Each row was made from one small tree. The marks that hang from a mark follow it in brackets, in alphabetical order. Every link used is in the known rows. Write each row's tree.
Known rows
Q{J{W{G P}} X}: [-10 -11  -9  47 -30 -13   3  24 -16  14   2   1  -3  -3 -16 -43 -18  -2
  21  36  26]
P{W{G{S}}}: [  1  -5   1   5 -24  10 -55  17 -10  -5  12   4  20   6  -8  -5  13 -11
  20 -16 -14]
J{W}: [ 2  0 -2  9  0  7 24 48 -3 -5 -9  0  4 -2 -4  4 -3  3  2 -4  5]
Q{J{W{E P}} X}: [-10  -4 -15  38 -29 -10  32   5 -17  20   9   0   3 -10 -15 -42 -26  -2
 -16  39  14]
U{P{W{E G{S}}}}: [ -5   1  -1   4 -39   6 -52   4 -19   9  27  -7  45  -2 -16 -16  24 -13
  -7 -24 -28]
P{W{E G{Q}}}: [  5  24   4  10 -12   5 -46 -17 -13  28  30  -6 -25   1 -12  -8   3  -3
 -14  -8 -32]
W{E G P}: [ -4  -2   8  11 -29 -25 -34 -56 -13  20  32 -14 -15  -1 -16 -36 -21  -6
  -9  -5  26]
U{P}: [ -5   2  -2   0 -11   2   3  13  -6   6  -2 -10  30  -4  -3   1  19   0
  -3  -3 -14]
G{Q S W{E P}}: [ 11  18  -6   6 -23 -12 -51 -35 -14  20  16   6   2   3 -17 -56 -48 -25
 -24  17 -56]
Q{J X}: [ -9  -4 -14  26  -3  -2  12   7  -4   9  -2  12   3  -4  -2 -23  -1   0
   3  41  -3]
G{W}: [  4  10  -3  -4   7   5  -9  -4  -3   2  -3   6   3  -2  -8 -38 -18   0
  -3  -2 -16]
U{P{W{G{Q{J}}}}}: [ -2  19 -10  33 -20  13 -23  14 -16  29   8  -4  10  -3  -7  13  34  -4
   9  13 -45]
W{E G{U} P}: [  0 -10   6  20 -27 -27 -36 -50 -14  22  23  -8 -54  -1 -14 -48 -27   2
 -11   0  13]
E{W{G P}}: [ -1 -16   7   6 -33  -3 -33 -37  -9  11   2 -13 -10  -2 -10 -53  -9   0
  30  -3  30]
W{E G{Q{J}} P}: [  1  12  -4  41 -25 -28 -29 -56 -16  38  26  -2 -33   0 -13 -22 -22 -14
 -12  29  -8]
G{Q{X} U{P}}: [ -1  10  -8  17  -8   0 -20  39  -7  24  -8   0 -28  -2  -5 -34   0   3
  -8  38 -69]
E{W{P}}: [  1 -12  -1  -2 -30   6  -3 -31  -5   6  -8 -10   1  -5  -3 -39 -10   1
  18   4  17]
P{W}: [  0   6  -2  -4 -10  22  -2   6  -4   1   4  -5   9  -2  -2   9  14   6
   3 -10  -9]
G{Q}: [  8  17  -1   6   5   0 -14   6   0  13  -1   2 -20   4   2   8  -5  -6
  -4  15 -36]
Q{X}: [ -6  -3  -4   3  -3  -1  -7  14  -3   3   1   3   2   0  -3 -30  -7   1
   2  21  -6]
W{E G{S} P}: [ -2 -11   5  12 -41 -27 -58 -41 -14   9  29  -4   7   5 -17 -38 -24 -20
  -5  -3   9]
Q{J{W{E}} X}: [ -9   0 -17  34  -7   0  35  31 -12  12   5   9   3 -10 -11 -30 -10   0
 -19  32   1]

Write each row's tree
[ -2  -4   1  23 -16  -8  -4  38 -17  15   9  -8 -20  -8 -17 -30   4   6
 -15 -15 -10] : J{W{E G{U{P}}}}
[  0  -1   1   4 -27   4 -56  -9 -14   4  28   2  15   2 -14 -17   5 -13
  -5 -20 -13] : P{W{E G{S}}}
[ -6  18  -1  13 -24  14 -49  34 -16  27  13 -11  10   0 -13 -26  22   0
  10  15 -53] : U{P{W{G{Q{X}}}}}
[  5 -13   1  26 -16 -12 -32  40 -13  -1   7  11 -28   0 -16 -33 -17  -8
  -8  -9 -13] : J{W{E G{S U}}}
[  0  25   1  10 -23   7 -42  -4 -19  33  29 -16   5  -3 -14  -7  22  -3
 -17 -11 -46] : U{P{W{E G{Q}}}}
[ -3   7   4   4 -17   6 -33 -23 -13  14  31  -9  -5  -2 -13 -15   9   3
  -9 -23   4] : P{W{E G}}
[ -3  11   3  21 -27 -26 -55 -35 -15  36  32 -10 -32   3 -17 -60 -33  -9
 -12  31 -16] : W{E G{Q{X}} P}
[ -1   1  -5   4 -19  23  -1  25  -9   7  -6  -8   0  -7  -4  -1  26  13
  -2  -9 -37] : G{U{P{W}}}
[ -1 -16   1   9 -21   8 -29   9 -10  10 -12  -7 -20  -7  -8 -52  19   8
  22  -8 -10] : E{W{G{U{P}}}}
[  3 -22   5  15 -32  -5 -35 -30  -9  12  -7  -7 -49  -3  -8 -64 -14   7
  29   3  17] : E{W{G{U} P}}
[  2 -24   3   7 -44  -5 -57 -21 -10   0  -1  -3  12   3 -11 -55 -12 -16
  34  -1  13] : E{W{G{S} P}}
[ -4  14  -8  40  -5 -18 -32 -17 -14  36  25  10 -32   0 -12 -40 -13 -10
 -14  44 -27] : W{E G{Q{J X}}}
[  6   5   3  19 -35 -28 -71 -35 -15  22  29  -1 -13   8 -15 -31 -29 -26
  -9  12 -27] : W{E G{Q S} P}
[ 11   4   2  23 -11 -20 -70  -2 -11  18  16  14 -53   7 -11 -31 -20 -17
 -14  11 -53] : W{E G{Q S U}}
[ -9  -7 -16  39 -25  -3  33  30 -12  10  -8   3   7  -6 -10 -31 -19  -1
   9  44  13] : Q{J{W{P}} X}
[ -3  -3   5  21 -30 -19 -10  -8 -16  15  23 -14 -11  -3 -20 -32 -23  -2
  -7  -9  30] : J{W{E G P}}
[ -7  -4 -16  35  -3   6  37  56  -7   3 -11  12   7  -6  -5 -19  -4   1
   5  37   1] : Q{J{W} X}
[  6 -30   2  15 -42  -6 -59 -15 -11   1  -8   3 -28   2 -10 -65 -18  -8
  33   4  -1] : E{W{G{S U} P}}
[  0  -3  -8   4 -32  15 -26  16 -15   6  10   0  17  -6 -10 -14  16  -4
 -21 -12 -54] : G{S U{P{W{E}}}}
